Each row comes from the steps of one path. Every step used is in the known rows, and no mark comes twice. Write the path behind each row, first mark first.
Known rows:
X > B: [ 0.52 -2.33 -1.71  0.90  1.21  0.76  1.38  1.24  0.87 -1.93 -1.37  1.32
 -1.23 -0.46  1.25  1.18 -0.37 -0.53  2.17 -0.77  0.20 -0.02  0.91  1.17
  2.66 -0.52 -1.83  1.71 -0.66]
R > V: [ 0.72  0.66 -2.69  0.39 -0.88 -0.29 -0.94  1.45 -0.85 -2.04 -0.05 -0.42
 -1.69  2.22 -1.36  0.32  2.52  2.17 -0.10 -0.17 -2.24 -0.64  0.36  1.74
 -0.08 -0.82 -1.65  1.68 -0.71]
T > V > R > B > X > K > L: [ 1.17 -0.33 -2.87  1.36 -0.61  0.03  3.14  4.26  0.96 -0.75  0.05 -2.38
 -5.11  0.20 -3.04 -0.92  0.99  0.05  0.33 -6.18 -0.49  0.49  0.64  2.90
  0.28 -3.83 -0.08 -0.10  0.16]
R > B: [ 0.79 -0.90 -1.73  0.50  0.60  1.37 -0.62  0.24  1.58  0.26 -1.38  2.42
 -2.22  0.11  0.58 -0.47 -0.47  0.89  4.03 -1.91  0.57  2.51  0.51  0.99
  2.83 -2.49 -1.13  1.16 -1.71]
V > R > B: [ 0.38 -0.44 -3.81 -0.01 -0.36  2.08  0.54  3.52  2.89 -0.68 -1.11  1.28
 -4.03 -0.30 -4.60 -0.82  0.18  1.31  1.76 -4.93  0.34  3.97  0.50  3.43
  2.13 -3.06 -1.04  0.91 -0.41]
K > L: [-0.90  0.32  1.13  1.73 -0.30  0.06  1.71 -1.38  0.54  0.39 -0.22 -0.38
  0.75  1.75 -1.39  1.04 -0.85 -3.38  1.90 -0.54  2.48 -2.66 -0.13 -2.30
 -3.94  0.04  0.00 -0.93 -0.70]
B > X > K: [ 1.02 -2.29 -3.11  0.09  1.12  0.93  2.55  1.66  1.37 -3.20  0.22 -1.51
 -2.16 -1.39  3.80  0.50 -2.44 -0.72  1.89 -1.85 -0.03 -0.53  0.44  1.64
  1.23  1.49 -0.49  2.46  0.46]
L > K: [-0.42 -1.46  0.38 -0.35  0.08  1.85  2.30 -0.02 -0.01 -1.11 -0.21  2.46
  3.54  1.78 -0.54  0.37 -0.02 -0.96  2.09  0.49  0.60  0.47  0.08 -4.47
 -3.67  0.51  0.01 -1.99 -3.01]
T > K: [ 0.21  0.43  2.57 -0.46  0.99  0.87  0.15 -1.38 -1.08 -1.08  0.14  3.40
 -0.78 -1.15  0.40 -0.23 -0.62 -0.12  1.25  1.34  0.65 -4.47  0.02 -1.64
  0.62  3.53  0.77 -3.31 -0.79]
K > R > B: [-0.10  0.00 -2.24  3.04  1.69  1.13 -0.23  0.85  0.46  1.30 -0.45  0.16
 -0.70 -0.67 -0.93 -0.31 -0.29  1.78  2.63 -3.33 -1.47  1.88 -0.31  1.73
  1.05 -2.30  0.10 -1.09 -0.48]
V > R > B > X > K > L: [ 0.56 -1.49 -4.90  0.57  0.16  2.66  2.36  3.81  3.72 -2.25 -1.06  0.30
 -4.86 -0.43 -3.10 -0.26 -1.21 -0.17  3.29 -6.09  1.13  2.91  0.66  3.46
  1.36 -2.38 -1.26  1.75 -0.32]
B > R > K > L: [-0.85  1.01 -3.65  1.15  0.94  0.54  2.12  0.74  0.71 -1.68 -0.02 -1.44
 -1.91  1.23  0.78 -0.01 -1.83 -1.31  1.15 -1.39  1.05 -4.45  0.36 -0.20
 -3.37  0.90  1.24  1.99  0.31]
L > K > T > V: [ 0.54  0.16  0.64 -0.32 -0.71  1.32  2.49 -1.01 -2.50 -1.02 -0.22 -1.38
  3.41  3.73 -0.01  1.79  1.10 -1.26  1.70  2.76 -0.81 -1.56  0.38 -4.34
 -3.98 -0.87  0.77 -1.91 -3.69]
K > R > B > X > V: [ 0.27  0.23 -5.23  3.56  2.17  1.16  0.29  2.18  0.80 -0.78 -0.25 -1.04
 -2.46 -0.98 -0.97 -0.04 -0.24  3.46  3.36 -4.36 -2.34  1.08  0.24  2.80
  1.36 -1.90 -0.41  0.07 -0.57]
V > R > K > L: [-0.08 -0.98 -3.03 -0.46 -0.83  2.45  1.54  2.39  2.61 -0.55 -0.88 -0.12
 -0.79  1.50 -4.18 -0.87 -0.45 -2.12 -1.39 -4.09  2.64 -1.94 -0.30  2.18
 -3.02  1.15  1.21  0.02 -0.23]
B > X > V: [ 0.53  0.42 -5.56  1.19  1.03  0.07  0.97  2.70  0.55 -4.17  0.41 -2.43
 -3.82 -0.64  0.10  0.68  0.25  3.50  1.65 -1.93 -1.90 -1.51  1.11  2.01
  0.54  0.85 -0.97  2.51 -0.34]
T > K > R > B > X: [ 0.32  0.27 -0.30  1.93  2.53  1.34  0.56  0.03 -0.39 -1.19  0.09  3.19
 -2.14 -2.39  0.32 -0.24 -1.61  1.63  4.18 -1.68 -0.91 -2.58  0.03  0.08
  1.65  2.23  0.54 -3.55 -1.03]
T > B > X > K > R: [ 0.51 -0.07 -1.57  1.22  0.67  3.06  1.36  3.82  2.12 -0.78 -0.79  0.50
 -1.96 -3.21  1.91  1.61 -2.55  1.54  2.14 -0.25 -4.23 -3.43  0.35  2.04
  4.31  0.30  1.02 -2.33  0.93]
B > X > V > R: [ 0.37  0.49 -6.91  1.06  0.73  0.68  1.49  4.44  1.52 -4.52  0.33 -2.58
 -5.12 -0.85 -2.36  0.41  0.49  3.89  1.12 -3.69 -2.00 -0.38  1.18  3.21
  0.64  0.21 -1.09  2.78  0.03]
X > K > T > B > R: [ 1.02 -0.35 -0.27 -1.05 -0.62  4.16  0.88 -0.84 -0.56 -1.02 -1.01 -3.24
  0.24  1.84  3.59  2.48 -1.24 -2.48 -0.60  3.06 -1.09 -5.35  0.45  0.78
  1.82 -0.37  1.14  0.92  0.22]
T > B > X: [ 0.39  1.28 -1.21  0.88  0.44  1.83  0.73  3.83  2.04 -0.80 -0.80  1.38
 -2.82 -3.50  1.23  1.75 -2.19  2.45  3.24  0.57 -4.55 -1.96  0.64  1.33
  4.45  0.13  0.59 -2.32  0.48]

Write each row's path:
[ 1.26 -0.07 -1.23 -1.02 -0.88  4.07  0.61 -0.30 -0.75 -1.76 -1.05 -3.14
 -0.38  2.63  3.12  2.56 -0.43 -1.76 -0.64  3.13 -1.82 -5.53  0.59  1.32
  1.88 -0.66  0.67  1.52  0.03]
X > K > T > B > R > V
[ 0.24 -1.71 -4.64  1.20  1.98  1.11  2.19  2.19  1.13 -3.20 -1.24  0.29
 -2.86 -0.16  2.26  0.74 -1.34 -0.32  2.46 -1.60 -0.02 -2.20  1.19  1.97
  1.53  0.13 -0.91  3.46 -0.14]
X > B > R > K
[ 1.60  2.10 -1.38  0.00 -1.40  0.62  0.46  0.27 -2.06 -0.17 -0.57 -5.04
 -2.35  2.55 -1.40  1.70  1.62  0.27  0.33  0.77 -2.01 -0.55  0.68  1.91
  0.64 -3.33  0.54  0.53 -1.28]
K > T > V > R > B
[ 0.53 -1.14 -4.49  1.10  1.78  1.55  1.92  1.26  0.26 -3.33 -1.48 -0.98
 -2.49  0.70  2.86  1.72 -1.47 -0.70  2.63 -0.10 -0.30 -2.62  1.29  1.82
  1.47  0.08 -0.81  3.73 -0.61]
X > B > R > K > T
[ 0.81 -1.54 -5.24  0.03  0.24  2.57  1.78  4.23  3.65 -2.23 -0.89  0.49
 -5.23 -1.04 -2.68 -0.62 -0.88  1.07  2.62 -5.97  0.30  3.72  0.71  4.24
  2.77 -2.26 -1.29  2.17 -0.08]
V > R > B > X > K
[ 0.65  0.97 -5.65 -0.53 -1.16  4.19 -1.04  2.86  0.64 -2.04 -1.17 -2.64
 -1.85  2.95 -4.75  0.38  2.88  2.76 -3.27 -1.11 -1.38 -6.45  0.80  3.46
 -0.26  0.32  0.95  1.12 -1.09]
X > V > R > K > T > B
[ 0.80  0.20 -1.81  0.73 -1.18 -0.17  2.27  3.56  0.01  0.43  0.29 -2.81
 -2.45  1.25 -3.83 -1.52  1.65 -0.49 -2.87 -4.65  0.16 -2.46 -0.02  2.21
 -2.44 -1.51  1.55 -1.38  0.21]
T > V > R > K > L
[ 0.20  0.54 -5.97  0.35 -0.43  2.88 -0.77  3.32  1.38 -2.39 -0.84 -1.26
 -3.97  2.11 -5.92 -0.50  3.38  3.76 -1.04 -4.01 -0.64 -1.51  1.14  3.38
  0.74 -2.30 -1.17  2.22 -1.01]
X > V > R > B
[ 0.93  2.57  0.82 -0.34 -1.11  2.54 -1.00 -0.98 -1.37  0.49 -1.40 -2.28
  0.57  1.22  1.28  3.57 -0.56  0.07  1.55  5.60 -3.43 -3.78  0.45  0.08
  2.45 -0.64  1.26 -1.34 -1.06]
K > T > B
[-0.11  1.02 -5.25  0.27 -0.78  2.27 -0.43  3.12  0.54 -2.49 -0.19 -2.46
 -2.91  2.00 -6.09 -0.31  3.57  3.45 -3.05 -3.04 -0.93 -2.61  0.86  2.85
 -0.66 -1.10 -0.58  1.67 -0.16]
X > V > R
[ 1.64 -0.97 -3.90  0.00  0.27  1.21  2.95  2.14  0.40 -3.52  0.23 -4.34
 -3.20 -0.07  2.54  1.32 -1.49 -0.54  1.29 -1.50 -1.04 -1.11  0.69  2.72
  1.13  0.05 -0.06  2.47  0.25]
B > X > K > T > V > R
[ 0.25  1.63 -3.82  1.07  0.05  2.74  0.45  5.34  2.43 -1.93 -0.91  0.14
 -4.22 -2.48 -1.80  1.58 -0.46  4.20  1.73 -0.87 -4.97 -3.18  1.08  2.75
  4.11 -0.35  0.32 -1.43  0.36]
T > B > X > V > R
[ 0.18 -1.87 -0.71 -0.18  0.02  1.70  0.82 -1.30  1.06  0.55 -1.00  0.40
  2.29  2.79  1.04 -0.60 -1.39 -4.03 -0.34 -0.70  3.99 -6.16 -0.67 -0.64
 -4.46  3.49  1.98 -0.07 -1.50]
R > K > L
[ 0.85 -0.22 -1.93  0.08 -0.44  2.10  3.11  0.94 -0.96 -2.20 -0.53 -1.01
  0.80  2.95 -0.75  1.67  0.41 -0.17  3.82  0.27 -1.15  0.52  0.79 -2.53
 -2.64 -1.82  0.03 -1.00 -4.00]
L > K > T > V > R > B > X
[-0.53  2.77 -4.87  1.59  0.31 -0.80  0.99  2.69 -0.57 -3.36  0.68 -2.08
 -4.77  1.00 -0.93  0.66  0.85  3.02  1.26 -1.09 -3.33 -0.35  1.09  1.42
 -0.35 -2.11 -1.25  3.10  0.85]
B > R > V
[-0.12 -0.62 -3.91  1.99  1.90  0.30  2.42  2.34  0.76 -3.24 -0.81 -0.10
 -3.64 -1.00  1.33  1.47 -1.10  0.46  3.23 -1.48 -1.09 -0.17  1.46  1.45
  2.44 -1.56 -1.90  3.04  0.31]
X > B > R
[ 0.72 -0.09 -0.76 -0.21 -0.78  2.43  2.56  0.25 -1.40 -1.28 -0.75 -0.74
  1.69  3.73 -1.48  1.50  1.12 -0.71  2.67  0.93 -0.69  0.21  0.60 -3.10
 -2.96 -2.12  0.29 -1.45 -3.97]
L > K > T > V > R > B
[ 0.91 -1.67 -4.61  1.36  1.46  1.05  2.42  2.52  0.80 -3.41  0.46 -2.34
 -2.42 -0.95  2.67  0.57 -1.57  0.80  1.61 -2.96 -1.65 -0.49  0.27  2.79
  0.70  0.92 -0.63  2.04  0.66]
B > X > K > R > V
[ 1.70 -0.33 -1.92 -1.29 -0.15  3.14 -0.56 -0.33  0.20 -0.33 -1.75 -1.15
  1.16  1.74  3.64  1.36 -1.84 -1.23  0.37  3.17 -0.65 -6.63 -0.07  1.53
  0.36  3.30  2.60  0.12 -1.75]
R > K > T > B > X
[ 0.42 -0.14 -6.93  1.25  0.65  1.14  1.94  3.80  2.00 -4.30 -0.03 -2.34
 -4.11  0.34 -2.07  0.25 -0.12  2.10  1.25 -4.02 -0.37 -2.78  0.94  2.76
 -1.39  1.49 -0.40  2.61 -0.54]
B > X > V > R > K > L
[ 1.67 -1.97 -3.79  0.19  1.15  2.22  0.94  0.43  1.80 -2.18 -1.39  0.06
 -3.38 -0.03  3.74  0.78 -2.00 -0.09  5.49 -1.67  0.34  1.55  0.93  2.19
  3.60 -1.67 -1.25  3.18 -1.77]
R > B > X > K > T
[-0.27 -1.24 -3.54  2.16  1.54  2.83  2.40  1.58  0.36 -1.96 -0.35  1.58
  1.65  1.37 -1.48  0.26  0.35  1.91  4.19 -2.58 -1.11  0.63  0.35 -2.42
 -2.86 -0.79 -0.27 -1.68 -3.45]
L > K > R > B > X > V
[ 0.65  4.03 -1.72  0.27 -0.88  2.17 -0.56  0.27 -1.71 -1.15 -1.09 -3.35
 -1.75  1.64  1.04  3.91 -0.11  1.64  2.32  4.93 -5.07 -4.09  1.01  0.77
  2.40 -1.71  0.63  0.20 -0.69]
K > T > B > R > V
[ 0.44  3.78 -0.76  0.11 -0.63  2.14 -0.23 -0.25 -1.34 -0.53 -1.07 -3.18
 -1.20  0.92  1.31  3.78 -0.90  0.81  2.26  5.07 -4.34 -3.64  0.85  0.22
  2.42 -1.42  1.17 -0.40 -0.37]
K > T > B > R
[ 1.41 -0.49 -3.51  0.86 -0.50  0.10  2.62  4.86  0.70 -0.94  0.08 -2.48
 -5.37 -0.49 -2.63 -1.27  1.29  1.22 -0.31 -5.84 -1.38  1.19  0.67  3.72
  1.53 -3.82 -0.08  0.20  0.41]
T > V > R > B > X > K
[-0.34  0.79 -4.10  0.23  1.13  0.51  1.18  1.42  0.44 -1.86  0.15 -1.38
 -2.34  0.43  1.43 -0.54 -1.46  0.39  0.27 -1.15 -0.23 -3.11  0.43  1.03
 -1.43  0.92  1.29  2.31  0.59]
B > R > K
[ 1.86 -0.51 -1.16 -1.43 -0.61  1.33 -0.23 -1.22 -1.82  0.39 -0.88 -3.06
  1.71  3.57  2.66  0.12  0.19 -2.01 -2.15  1.98  0.77 -5.91 -0.30  1.22
 -1.97  2.12  2.76  0.57 -1.82]
R > K > T > V
